What can hang from each mark
A: D N
D: A K V
Q: Y
Y: F K X
N: A
X: Q Y
K: F L
C: A

Every row comes from one small tree of marks. Brackets hold a mark, then the marks that hang from it, in alphabetical order. Every link used is in the known rows. Which tree was each row made from?
Known rows
[Y F K]: [ 0.00 -0.25 -0.28 -0.08 -0.07 -0.27  0.21 -0.22  0.12 -0.03  0.20 -0.03
  0.41  0.04 -0.05  0.44 -0.11 -0.07 -0.02  0.02  0.25  0.00  0.12 -0.42]
[Q [Y F [K L] X]]: [-0.21 -0.37 -0.28  0.18 -0.13 -0.23  0.24 -0.10  0.06  0.01  0.20  0.14
  0.64  0.03 -0.12  0.05 -0.16 -0.50 -0.02  0.30 -0.13  0.25 -0.18 -0.45]
[Q [Y F X]]: [-0.11 -0.06 -0.05  0.07 -0.12 -0.11  0.19 -0.09  0.05 -0.06  0.01  0.04
  0.42  0.03  0.01 -0.10 -0.22 -0.46 -0.04  0.22 -0.16  0.25 -0.18 -0.33]
[N A]: [ 0.04 -0.19 -0.18  0.15  0.04  0.14  0.14 -0.17  0.02  0.06  0.04 -0.08
  0.09 -0.21 -0.03 -0.13  0.18  0.06  0.07  0.04  0.16 -0.16  0.15  0.09]
[X Q]: [ 0.07  0.01 -0.04 -0.09  0.02  0.12  0.09  0.16 -0.08 -0.01  0.03 -0.09
 -0.06 -0.08 -0.18 -0.08 -0.12  0.19  0.02  0.04 -0.15 -0.27  0.18 -0.02]
[D [K F L]]: [ 0.04 -0.30 -0.31 -0.04  0.19  0.02 -0.26  0.36  0.11  0.19  0.12  0.22
  0.00 -0.26 -0.13  0.05  0.24 -0.12  0.03  0.01 -0.06  0.14  0.13 -0.18]
[K F L]: [ 0.09 -0.23 -0.29  0.17  0.02  0.00 -0.35  0.26  0.23  0.10  0.16  0.37
  0.30 -0.16 -0.15  0.26  0.03  0.05 -0.14 -0.13 -0.18  0.30  0.24 -0.19]
[C A]: [-0.11  0.09 -0.37 -0.02  0.04  0.13  0.22 -0.14 -0.05  0.01  0.24 -0.03
  0.05 -0.17 -0.05 -0.27  0.00 -0.06  0.01  0.17  0.08 -0.04  0.15 -0.10]
[Y F [K L] [X Q]]: [-0.13 -0.48 -0.40  0.14  0.15 -0.39  0.26 -0.19  0.05  0.07  0.23  0.10
  0.71 -0.03 -0.28  0.42 -0.31 -0.04 -0.01  0.21 -0.08 -0.08  0.03 -0.68]
[C [A D N]]: [-0.33  0.28 -0.37 -0.03  0.02 -0.11  0.04 -0.26 -0.12 -0.08  0.27  0.23
  0.12 -0.15 -0.14 -0.22  0.24  0.01  0.25  0.12  0.26  0.11  0.25 -0.32]
[D A K]: [ 0.02 -0.10 -0.39 -0.23  0.07  0.09  0.18  0.16 -0.03  0.17 -0.03 -0.12
 -0.26 -0.23 -0.08 -0.27  0.36 -0.09  0.05  0.09  0.08 -0.21  0.08  0.01]
[C [A [D [K F]] N]]: [-0.29  0.21 -0.46 -0.12  0.11 -0.09 -0.01 -0.12 -0.07 -0.01  0.28  0.25
  0.09 -0.27 -0.15 -0.25  0.32 -0.05  0.26  0.11  0.29  0.14  0.32 -0.39]
[N [A [D K]]]: [-0.11 -0.20 -0.21  0.09  0.10 -0.07  0.00 -0.18 -0.07  0.03  0.05  0.08
  0.04 -0.26 -0.04 -0.15  0.45 -0.01  0.28  0.08  0.22 -0.06  0.16 -0.04]
[Y F X]: [-0.04 -0.05 -0.06  0.03  0.15 -0.30  0.13 -0.28  0.10 -0.02 -0.06  0.03
  0.43  0.03  0.01  0.25 -0.30 -0.13 -0.03  0.07  0.00  0.12 -0.10 -0.48]
[D K]: [-0.02 -0.14 -0.10 -0.15  0.17  0.02 -0.02  0.18 -0.05  0.13  0.00 -0.04
 -0.20 -0.15 -0.02 -0.14  0.21 -0.15  0.12  0.10  0.07 -0.07 -0.03 -0.04]
[A [D [K F L] V]]: [-0.24 -0.07 -0.33  0.00  0.04 -0.37 -0.45  0.15 -0.08  0.14  0.11  0.35
  0.01 -0.01 -0.22 -0.01  0.35 -0.02  0.19 -0.02 -0.03  0.25  0.09 -0.23]
[X [Q [Y K]]]: [-0.02 -0.15 -0.15 -0.04 -0.15  0.11  0.26  0.18 -0.10 -0.02  0.16 -0.09
  0.16 -0.07 -0.21 -0.21 -0.12 -0.10  0.01  0.20 -0.19 -0.18  0.11 -0.07]
[Y [K F] [X Q]]: [-0.02 -0.37 -0.32  0.06  0.20 -0.22  0.30 -0.07  0.04  0.15  0.16  0.02
  0.61 -0.15 -0.22  0.11 -0.30 -0.03 -0.05  0.08 -0.06 -0.07  0.09 -0.42]
[C [A [D K] N]]: [-0.35  0.21 -0.42 -0.10  0.11 -0.09  0.03 -0.17 -0.14 -0.02  0.28  0.22
  0.03 -0.22 -0.15 -0.29  0.34 -0.06  0.31  0.17  0.29  0.08  0.23 -0.34]
[X [Y F]]: [ 0.20 -0.16  0.20 -0.49 -0.18 -0.05 -0.09  0.04  0.16 -0.08  0.06 -0.17
  0.08 -0.14 -0.06  0.00  0.06 -0.04  0.01  0.00  0.04 -0.01  0.12 -0.38]
[A [D [K F] V] N]: [-0.33  0.24 -0.26 -0.13  0.06 -0.37 -0.40  0.06 -0.12  0.11  0.09  0.34
 -0.02 -0.01 -0.28 -0.07  0.40  0.08  0.35 -0.11  0.27  0.22  0.19 -0.36]

Which tree is each row?
[-0.18  0.13 -0.59 -0.23  0.01 -0.03  0.03  0.19 -0.15  0.35  0.01 -0.14
 -0.36 -0.04 -0.36 -0.41  0.35  0.08  0.13  0.02  0.18 -0.25  0.08 -0.03] : [D [A N] K V]
[-0.19 -0.24 -0.37  0.16  0.06 -0.13 -0.12 -0.12 -0.11  0.14  0.11  0.12
  0.03 -0.16 -0.17 -0.18  0.45  0.03  0.25  0.09  0.15 -0.06  0.12 -0.03] : [N [A [D [K L] V]]]
[-0.13 -0.24 -0.41  0.15  0.07 -0.12 -0.16 -0.07 -0.04  0.15  0.12  0.16
  0.10 -0.21 -0.18 -0.13  0.43  0.04  0.21  0.02  0.14  0.01  0.21 -0.07] : [N [A [D [K F L] V]]]
[-0.10 -0.16 -0.36  0.08  0.06 -0.11 -0.10 -0.11 -0.05  0.13  0.08  0.08
  0.06 -0.21 -0.14 -0.18  0.39  0.04  0.21  0.00  0.20 -0.02  0.21 -0.05] : [N [A [D [K F] V]]]
[ 0.17 -0.46 -0.06 -0.47 -0.17 -0.05  0.05  0.18  0.09 -0.03  0.28 -0.16
  0.25 -0.22 -0.36  0.09 -0.01  0.11  0.03  0.12 -0.08 -0.29  0.30 -0.52] : [X Q [Y F [K L]]]
[-0.17 -0.40 -0.30  0.23 -0.09 -0.13  0.17  0.04  0.07  0.09  0.21  0.20
  0.62 -0.07 -0.14 -0.10 -0.11 -0.48 -0.05  0.24 -0.20  0.30 -0.13 -0.31] : [Q [Y [K F L] X]]
[-0.13 -0.02 -0.11 -0.12  0.09 -0.29 -0.28  0.06 -0.02 -0.02  0.03  0.29
  0.04 -0.14 -0.02  0.02  0.36 -0.09  0.22 -0.04  0.08  0.24  0.14 -0.25] : [A [D [K F]]]
[-0.32  0.14 -0.52 -0.05  0.11 -0.10 -0.08 -0.08 -0.07  0.01  0.33  0.34
  0.13 -0.28 -0.20 -0.20  0.36 -0.05  0.27  0.13  0.23  0.17  0.32 -0.41] : [C [A [D [K F L]] N]]
[-0.35  0.18 -0.06 -0.12  0.11 -0.32 -0.26 -0.03 -0.13 -0.04  0.05  0.35
 -0.04 -0.07 -0.14 -0.04  0.48  0.01  0.44  0.00  0.30  0.15  0.12 -0.35] : [A [D K] N]
[ 0.15 -0.36  0.06 -0.48 -0.19 -0.15  0.06 -0.04  0.16 -0.04  0.19 -0.20
  0.25 -0.14 -0.12  0.11  0.06 -0.09  0.02  0.05  0.15 -0.06  0.11 -0.47] : [X [Y F K]]
[-0.08 -0.52 -0.43  0.20  0.21 -0.24  0.16  0.02  0.07  0.19  0.24  0.20
  0.68 -0.16 -0.32  0.21 -0.24 -0.02 -0.05  0.12 -0.17 -0.01  0.09 -0.47] : [Y [K F L] [X Q]]
[ 0.22 -0.35  0.02 -0.57 -0.17 -0.04  0.15  0.12  0.07 -0.05  0.22 -0.29
  0.19 -0.22 -0.29  0.02 -0.05  0.10  0.03  0.09  0.01 -0.33  0.30 -0.49] : [X Q [Y F K]]
[-0.40  0.26 -0.52 -0.10  0.07 -0.14 -0.01 -0.14 -0.20  0.07  0.28  0.16
 -0.03 -0.13 -0.24 -0.36  0.30 -0.02  0.30  0.16  0.27  0.04  0.20 -0.30] : [C [A [D K V] N]]
[-0.38  0.13 -0.34 -0.03  0.06 -0.40 -0.51  0.12 -0.10  0.14  0.14  0.46
  0.04 -0.01 -0.35 -0.01  0.44  0.09  0.34 -0.08  0.18  0.26  0.18 -0.39] : [A [D [K F L] V] N]
[-0.07 -0.37 -0.29  0.13  0.19 -0.30  0.24 -0.18  0.10  0.16  0.14  0.08
  0.65 -0.10 -0.11  0.17 -0.22 -0.16 -0.06  0.05  0.05  0.12 -0.03 -0.41] : [Y [K F] X]
[-0.17 -0.26 -0.20  0.08 -0.13 -0.21  0.34 -0.16  0.04 -0.02  0.14  0.01
  0.60  0.03 -0.05 -0.01 -0.21 -0.50 -0.02  0.27 -0.04  0.20 -0.18 -0.42] : [Q [Y F K X]]
[-0.26  0.08 -0.41 -0.09  0.09 -0.08  0.08 -0.15 -0.13 -0.02  0.25  0.13
  0.00 -0.22 -0.05 -0.29  0.28 -0.14  0.21  0.21  0.15  0.06  0.16 -0.23] : [C [A [D K]]]
[-0.42  0.24 -0.20 -0.11  0.05 -0.39 -0.33  0.00 -0.21  0.09  0.07  0.28
 -0.11  0.07 -0.28 -0.14  0.43  0.06  0.41 -0.02  0.28  0.11  0.07 -0.30] : [A [D K V] N]
[ 0.21 -0.49 -0.08 -0.41 -0.13  0.05 -0.02  0.32  0.09  0.06  0.28 -0.10
  0.23 -0.32 -0.38 -0.07  0.05  0.14  0.00  0.06 -0.15 -0.23  0.34 -0.38] : [X Q [Y [K F L]]]
[-0.40  0.33 -0.13  0.00 -0.06 -0.40 -0.33 -0.13 -0.18  0.00  0.07  0.31
  0.03  0.17 -0.26 -0.04  0.28  0.17  0.32 -0.09  0.23  0.17  0.09 -0.27] : [A [D V] N]
[-0.30  0.06 -0.20 -0.04  0.11 -0.32 -0.43  0.08 -0.03  0.01  0.12  0.53
  0.11 -0.15 -0.22  0.09  0.50  0.03  0.37 -0.06  0.21  0.30  0.23 -0.45] : [A [D [K F L]] N]
[-0.15 -0.10 -0.26  0.16 -0.02 -0.13 -0.04 -0.25 -0.09  0.06  0.06  0.06
  0.09 -0.09 -0.12 -0.16  0.31  0.10  0.19  0.02  0.18 -0.05  0.14  0.02] : [N [A [D V]]]
[-0.25 -0.53 -0.31  0.30  0.19 -0.34  0.20 -0.19 -0.01  0.17  0.20  0.17
  0.59 -0.01 -0.18  0.18 -0.11 -0.17  0.03  0.22 -0.06  0.04 -0.22 -0.37] : [Y [K L] X]
[-0.02 -0.21 -0.24 -0.03 -0.17  0.04  0.19  0.17 -0.03 -0.04  0.21 -0.01
  0.27 -0.06 -0.24 -0.02 -0.14 -0.10 -0.01  0.20 -0.20 -0.11  0.16 -0.24] : [X [Q [Y F [K L]]]]
[ 0.00 -0.04 -0.08 -0.03  0.15 -0.21  0.20 -0.16  0.03 -0.02 -0.04 -0.04
  0.39 -0.03 -0.11  0.19 -0.38  0.01 -0.02  0.09 -0.11 -0.07  0.04 -0.50] : [Y F [X Q]]
[ 0.00 -0.06 -0.39 -0.17  0.10 -0.06 -0.23  0.33 -0.02  0.34  0.05 -0.05
 -0.17 -0.06 -0.23 -0.20  0.09 -0.05  0.00 -0.06  0.02  0.02  0.07 -0.06] : [D [K F] V]
[-0.09 -0.34 -0.30  0.14 -0.23 -0.01  0.07  0.16  0.09  0.04  0.26  0.18
  0.44 -0.07 -0.13 -0.06  0.01 -0.39 -0.06  0.16 -0.14  0.27  0.01 -0.18] : [Q [Y [K F L]]]
[-0.19 -0.21 -0.41  0.00  0.10 -0.10 -0.27  0.32 -0.14  0.35  0.11  0.04
 -0.24  0.03 -0.30 -0.18  0.19 -0.06  0.09  0.11 -0.09 -0.06 -0.12 -0.02] : [D [K L] V]
[-0.33 -0.07 -0.26  0.01  0.04 -0.39 -0.38  0.08 -0.18  0.12  0.08  0.29
 -0.09  0.06 -0.21 -0.07  0.37 -0.04  0.26  0.06 -0.02  0.14 -0.04 -0.17] : [A [D [K L] V]]
